Each row was made from one small tree. The marks that hang from a mark follow it in brackets, in alphabetical order. Every link used is in the known rows. Write each row's tree.
Known rows:
M{J{D{N{G{S}}}}}: -.41 .07 -.15 -.46 -.12 .03 -.14 -.14 -.15 -.03 -.14 -.33 -.13 -.32 -.19 .03 -.01 .32 -.07 .51 -.10 .10 .33 -.20 -.36 .01 -.05 .25 -.10 -.02 -.06 -.02 .21 -.01 .32
M{U}: .02 -.17 -.04 -.16 -.11 .01 -.31 -.33 -.03 -.13 -.10 -.19 -.03 -.31 -.41 .13 .69 .22 .37 .21 -.21 .06 .00 -.08 .02 -.13 .28 .08 .02 .06 .01 .07 .14 -.06 .24
M{J U{E}}: -.03 -.20 .12 -.42 -.12 .00 -.29 -.57 -.01 -.07 -.04 -.28 -.18 -.40 -.22 .20 .83 .22 .35 .32 -.26 .01 -.06 -.06 .00 .03 .32 .22 .02 .14 -.08 .06 .08 .02 .22
P{J{G{S}}}: -.11 -.04 -.22 .13 -.34 .05 -.18 .01 -.09 -.04 -.16 -.29 -.17 .00 -.55 .03 .41 .19 .23 .16 -.18 .16 -.10 .10 -.14 -.04 .34 .14 .05 .05 -.12 -.05 .32 -.02 .24
M{J}: -.20 -.19 -.06 -.23 -.18 .02 -.39 -.44 -.06 .02 -.16 -.38 -.11 -.23 -.39 .11 .81 .28 .49 .18 -.27 -.04 .05 -.04 -.06 -.02 .32 .17 .16 .06 .05 .01 .14 -.03 .29
P{J{G{N{D}}}}: -.19 -.04 -.37 .08 -.36 .11 -.28 .05 -.21 -.08 -.11 -.34 -.11 .36 -.45 -.25 .35 .25 .13 .18 -.04 .09 .16 .15 .02 -.04 .46 .25 .04 .11 -.09 -.05 .26 .12 .29
U{E{C}}: -.21 -.18 -.04 -.22 -.23 .11 -.30 -.52 -.39 .03 .02 .00 -.42 .17 -.22 -.11 .63 .14 .47 .15 -.19 -.07 .27 .16 .10 .00 .48 .09 -.01 -.02 -.03 .04 .10 .05 .24
G{N}: -.22 -.14 -.21 -.13 -.27 .09 -.43 -.31 -.16 -.08 -.10 -.24 -.16 .25 -.41 -.17 .45 .22 .18 .22 -.13 -.03 .11 -.02 .00 -.25 .33 .08 .09 -.03 .00 .03 .13 -.03 .25
P{J{D{N{G{S}}}}}: -.40 .07 -.34 -.37 -.17 .08 -.14 .17 -.14 -.09 -.11 -.15 -.16 -.05 -.27 -.01 -.16 .29 -.04 .42 .05 .24 .24 -.06 -.24 -.04 -.02 .22 -.17 -.02 -.12 -.01 .39 -.03 .26
J{D G{S}}: .01 -.03 -.30 .01 -.31 .03 -.13 -.04 -.18 .00 -.13 -.22 -.20 -.04 -.59 -.03 .04 .18 .21 .26 -.19 .11 .28 .08 -.20 -.15 .18 .09 -.02 -.09 -.08 -.04 .17 .03 .37
D{N{G}}: -.50 -.05 -.18 -.37 -.07 .03 -.30 -.30 -.15 -.15 -.13 -.11 -.13 .02 -.22 -.04 .47 .27 .17 .35 -.08 .10 .36 -.09 -.06 -.08 .21 .20 .00 .04 -.01 -.02 .18 -.06 .30
U{C}: -.20 -.13 -.01 -.18 -.22 .01 -.37 -.24 -.18 -.08 -.12 -.21 -.23 -.21 -.39 .09 .73 .22 .57 .09 -.29 .02 .22 -.18 -.09 -.02 .19 .03 .08 -.03 .25 .03 .11 -.10 .30
P{J{D{N} G{S}}}: -.14 .00 -.42 -.11 -.28 .06 -.02 .19 -.14 -.10 -.16 -.13 -.25 .16 -.44 .06 -.10 .26 -.04 .44 .05 .26 .21 .12 -.20 -.06 .04 .24 .02 .02 -.13 -.05 .32 .13 .29
G{S}: -.13 -.13 -.11 .01 -.29 .05 -.32 -.33 -.07 -.04 -.14 -.30 -.20 -.21 -.51 -.03 .40 .23 .29 .26 -.21 .03 .06 -.01 -.13 -.07 .33 .03 .05 -.04 -.02 .01 .23 -.09 .25
D{N{G{J}}}: -.47 -.06 -.22 -.20 -.07 .04 -.28 -.50 -.35 -.21 -.11 -.17 -.13 -.08 -.31 -.03 .56 .29 -.12 .35 .01 .02 .21 .01 -.16 .01 .17 .15 .06 .10 -.05 .01 .16 -.06 .27
M{U{C}}: -.04 -.13 .11 -.21 -.11 -.02 -.29 -.23 -.14 -.17 -.08 -.22 -.12 -.46 -.33 .23 .75 .20 .47 .15 -.31 .09 .11 -.29 -.10 -.04 .11 .04 -.02 .03 .20 .08 .06 -.10 .25
D{N{G{J S}}}: -.45 .03 -.17 -.07 -.15 .05 -.23 -.44 -.33 -.20 -.11 -.26 -.20 -.34 -.35 -.07 .30 .30 -.32 .44 -.02 .06 .15 -.05 -.32 .08 .14 .13 -.01 .07 -.11 .00 .21 -.10 .21
J{G}: -.11 -.14 -.21 .01 -.23 .01 -.26 -.29 -.15 -.06 -.15 -.18 -.13 .14 -.53 .01 .67 .16 .42 .12 -.25 .04 .15 .10 .01 -.17 .37 .11 .13 .04 -.01 -.04 .14 .01 .35
E{C{V}}: -.19 -.12 -.18 -.07 -.27 .15 -.38 -.53 -.51 .05 -.12 -.12 -.42 -.11 -.46 -.09 .71 .10 .48 .11 -.13 -.05 .13 .16 -.09 -.12 .35 .08 -.01 -.07 .06 .04 .15 .00 .27
M{J{G{N{D} S}} U}: -.07 .06 .00 .11 -.27 .03 -.15 -.21 -.19 -.09 -.10 -.60 -.03 -.46 -.32 -.12 .29 .30 -.20 .43 -.21 .07 .12 -.15 -.25 .14 .32 .27 -.08 .13 -.16 -.02 .10 .07 .26
P{J}: -.17 -.18 -.23 -.17 -.23 .08 -.36 -.12 -.02 -.05 -.14 -.22 -.12 .11 -.46 .05 .65 .23 .49 .08 -.12 .08 -.09 .08 .03 -.11 .35 .13 .11 .06 .00 .03 .32 -.04 .23
U{E}: -.14 -.24 -.12 -.29 -.24 .06 -.39 -.53 -.07 -.05 -.06 -.09 -.32 .11 -.38 -.05 .64 .19 .43 .23 -.19 -.01 .14 .12 .09 -.06 .43 .11 .06 .01 -.02 .01 .13 .00 .28

Which tree is each row?
-.51 .02 -.12 -.23 -.14 .04 -.24 -.25 -.14 -.13 -.14 -.21 -.19 -.20 -.26 -.07 .22 .27 -.04 .45 -.09 .11 .24 -.13 -.24 .01 .17 .15 -.08 .00 -.07 -.04 .23 -.10 .25 -> D{N{G{S}}}
-.03 -.04 -.33 .09 -.34 .12 -.30 -.26 -.36 -.09 -.06 -.31 -.22 .01 -.56 -.20 -.10 .25 -.32 .37 .00 -.02 .11 .07 -.29 -.13 .08 .04 .01 -.09 -.11 .07 .15 -.01 .23 -> G{J{D} N S}
-.37 .05 -.27 -.36 -.14 .05 -.16 -.06 -.19 -.09 -.10 -.13 -.18 -.17 -.27 -.06 -.15 .28 -.06 .49 -.03 .16 .46 -.10 -.29 -.06 -.01 .16 -.15 -.09 -.07 -.02 .24 -.04 .32 -> J{D{N{G{S}}}}
-.19 .00 -.19 .15 -.36 .07 -.25 -.17 -.22 -.09 -.14 -.33 -.22 .21 -.50 -.20 .18 .17 -.12 .30 -.20 .06 .12 -.03 -.18 -.17 .32 .11 .04 -.03 -.13 -.05 .14 -.02 .26 -> J{G{N S}}
-.38 -.01 -.32 -.48 -.06 .04 -.22 -.09 -.19 -.10 -.10 -.03 -.12 .10 -.24 -.03 .10 .28 .15 .38 .00 .12 .50 -.03 -.11 -.16 .05 .20 -.06 -.04 .00 -.01 .20 -.01 .37 -> J{D{N{G}}}
-.18 .02 -.25 .21 -.40 .08 -.26 -.16 -.27 -.07 -.10 -.42 -.19 .02 -.49 -.35 .11 .25 -.09 .36 -.13 .04 .29 .07 -.16 .03 .43 .15 -.05 .01 -.12 -.06 .16 .07 .30 -> J{G{N{D} S}}
.05 -.11 .11 -.58 -.13 -.02 -.21 -.25 -.13 -.05 -.01 -.25 -.23 -.51 -.16 .26 .52 .23 .40 .30 -.27 .07 .21 -.26 -.17 .07 -.02 .19 -.12 .02 .13 .09 .01 .02 .33 -> M{J{D} U{C E}}
-.40 -.01 -.40 -.51 -.10 .07 -.19 .14 -.15 -.11 -.11 -.03 -.10 .15 -.22 .02 .07 .28 .17 .32 .08 .20 .27 .00 -.09 -.14 .03 .27 -.09 .02 -.05 .00 .35 .01 .32 -> P{J{D{N{G}}}}
-.19 .02 -.30 .18 -.44 .11 -.22 .07 -.18 -.07 -.12 -.42 -.16 .12 -.49 -.29 .11 .27 -.07 .28 -.03 .13 .08 .11 -.15 .06 .42 .20 -.03 .08 -.17 -.06 .31 .08 .25 -> P{J{G{N{D} S}}}
-.11 -.15 -.42 -.17 -.13 .07 -.23 -.36 -.33 -.16 -.08 -.07 -.23 .04 -.46 .01 .25 .29 -.05 .43 .08 .03 .28 .15 -.12 -.07 .05 .15 .17 .01 .01 .06 .14 .09 .30 -> G{J{D{N}}}
-.17 -.14 -.45 -.39 -.16 .09 -.21 .07 -.08 -.09 -.11 -.02 -.21 .28 -.37 .08 .15 .31 .22 .37 .11 .17 .20 .14 -.02 -.14 .08 .23 .09 .02 .01 .03 .33 .09 .28 -> P{J{D{N}}}
-.18 -.17 -.15 -.22 -.31 .16 -.37 -.69 -.51 .07 -.07 .00 -.59 .02 -.37 -.15 .70 .08 .42 .21 -.10 -.05 .15 .23 -.03 -.04 .41 .11 -.06 -.07 -.02 .03 .10 .06 .26 -> U{E{C{V}}}
-.06 -.05 .18 -.18 -.12 -.08 -.16 -.19 -.19 -.13 -.14 -.41 -.08 -.53 -.28 .30 .89 .20 .37 .14 -.41 .10 .09 -.33 -.20 .02 .07 .21 .04 .13 .14 .01 .01 -.04 .31 -> M{J{G} U{C}}
-.06 .01 -.35 .04 -.37 .07 -.17 .04 -.26 -.06 -.11 -.25 -.21 .27 -.52 -.20 -.19 .19 -.11 .33 -.12 .07 .27 .00 -.21 -.25 .14 .11 -.05 -.11 -.13 -.03 .13 .05 .32 -> J{D G{N S}}
-.03 -.16 .16 -.38 -.15 -.01 -.28 -.40 -.12 -.16 .00 -.10 -.27 -.43 -.23 .18 .71 .18 .40 .26 -.27 .08 .09 -.18 -.03 .03 .18 .10 -.08 .05 .13 .08 .02 -.06 .25 -> M{U{C E}}
-.36 .03 -.11 -.05 -.24 .05 -.33 -.23 -.17 -.02 -.11 -.36 -.08 -.45 -.37 -.22 .29 .29 .24 .28 -.17 .04 .34 -.06 -.20 .16 .40 .11 -.20 .00 -.05 -.04 .24 -.09 .33 -> N{D G{S}}
-.23 -.04 -.18 -.02 -.30 .06 -.31 -.29 -.26 -.02 -.13 -.53 -.08 .07 -.35 -.23 .50 .29 .11 .27 -.20 -.04 .28 .04 -.08 .05 .42 .28 .07 .11 -.05 -.06 .08 .12 .35 -> M{J{G{N{D}}}}
.06 -.11 -.05 -.44 -.18 .11 -.19 -.53 -.48 .08 -.02 -.11 -.43 -.38 -.23 .08 .51 .12 .30 .32 -.13 .00 .11 .04 -.16 .00 .17 .25 -.18 -.03 -.06 .10 .04 .13 .28 -> M{J{D} U{E{C{V}}}}
-.32 -.06 -.22 -.01 -.17 .05 -.39 -.45 -.36 -.09 -.09 -.34 -.03 -.35 -.42 -.18 .61 .30 .14 .17 -.09 -.05 .28 .08 -.14 .16 .39 .10 -.09 .10 -.03 .01 .19 -.06 .34 -> N{D G{J}}
-.07 -.04 -.48 -.13 -.32 .09 -.21 .22 -.20 -.06 -.12 -.18 -.11 .56 -.47 -.11 .06 .17 .13 .16 -.01 .12 .11 .09 -.05 -.34 .17 .21 .00 -.02 -.10 -.01 .23 .10 .30 -> P{J{D G{N}}}
-.27 .10 -.02 -.48 -.02 -.01 -.05 -.09 -.11 -.13 -.09 -.33 -.04 -.63 -.11 .16 .02 .34 -.17 .56 -.09 .17 .23 -.31 -.37 .05 -.12 .28 -.20 .05 -.11 .04 .18 -.02 .27 -> M{J{D{N{G{S}}}} U}
-.12 -.01 -.35 -.08 -.23 .03 -.04 -.06 -.21 -.10 -.13 -.09 -.28 .07 -.46 -.03 -.10 .24 -.06 .50 -.05 .17 .40 .09 -.21 -.07 .07 .18 .03 -.03 -.09 -.05 .19 .09 .35 -> J{D{N} G{S}}
-.17 -.12 -.29 .13 -.30 .12 -.44 -.46 -.40 -.14 -.04 -.38 -.15 -.03 -.49 -.32 .44 .30 -.12 .29 .00 -.10 .22 .13 -.08 .09 .42 .12 .08 .07 -.03 .05 .14 .05 .26 -> G{J N{D}}
-.29 .01 -.10 .07 -.22 .05 -.32 -.42 -.33 -.10 -.12 -.36 -.12 -.49 -.47 -.08 .43 .24 -.07 .22 -.15 .00 .01 -.04 -.32 .01 .25 .02 -.06 .02 -.10 .01 .19 -.16 .24 -> N{G{J S}}
-.09 -.13 .28 -.45 -.13 -.03 -.28 -.46 -.09 -.09 -.03 -.30 -.24 -.58 -.15 .27 .89 .22 .40 .26 -.36 .04 .02 -.30 -.11 .13 .15 .19 -.04 .10 .12 .07 .02 -.04 .24 -> M{J U{C E}}
-.25 -.03 -.03 -.77 .03 .00 -.14 -.31 -.11 -.12 -.03 -.13 -.13 -.29 .01 .15 .24 .30 .00 .55 -.07 .13 .29 -.17 -.15 .01 -.01 .36 -.20 .09 -.12 .03 .10 .06 .31 -> M{J{D{N{G}}} U{E}}
-.11 -.08 -.35 -.05 -.23 .08 -.17 -.33 -.32 -.15 -.09 -.15 -.30 -.17 -.51 -.03 .00 .32 -.26 .54 .09 .07 .25 .11 -.30 .02 .00 .10 .09 -.01 -.08 .05 .18 .06 .26 -> G{J{D{N}} S}
-.18 -.17 -.07 -.37 -.35 .07 -.46 -.57 -.31 -.03 -.13 -.11 -.57 -.21 -.45 .01 .75 .13 .44 .22 -.16 .04 .09 -.03 -.14 -.02 .18 .08 -.03 -.08 .19 .02 .08 -.04 .31 -> U{C{V} E}
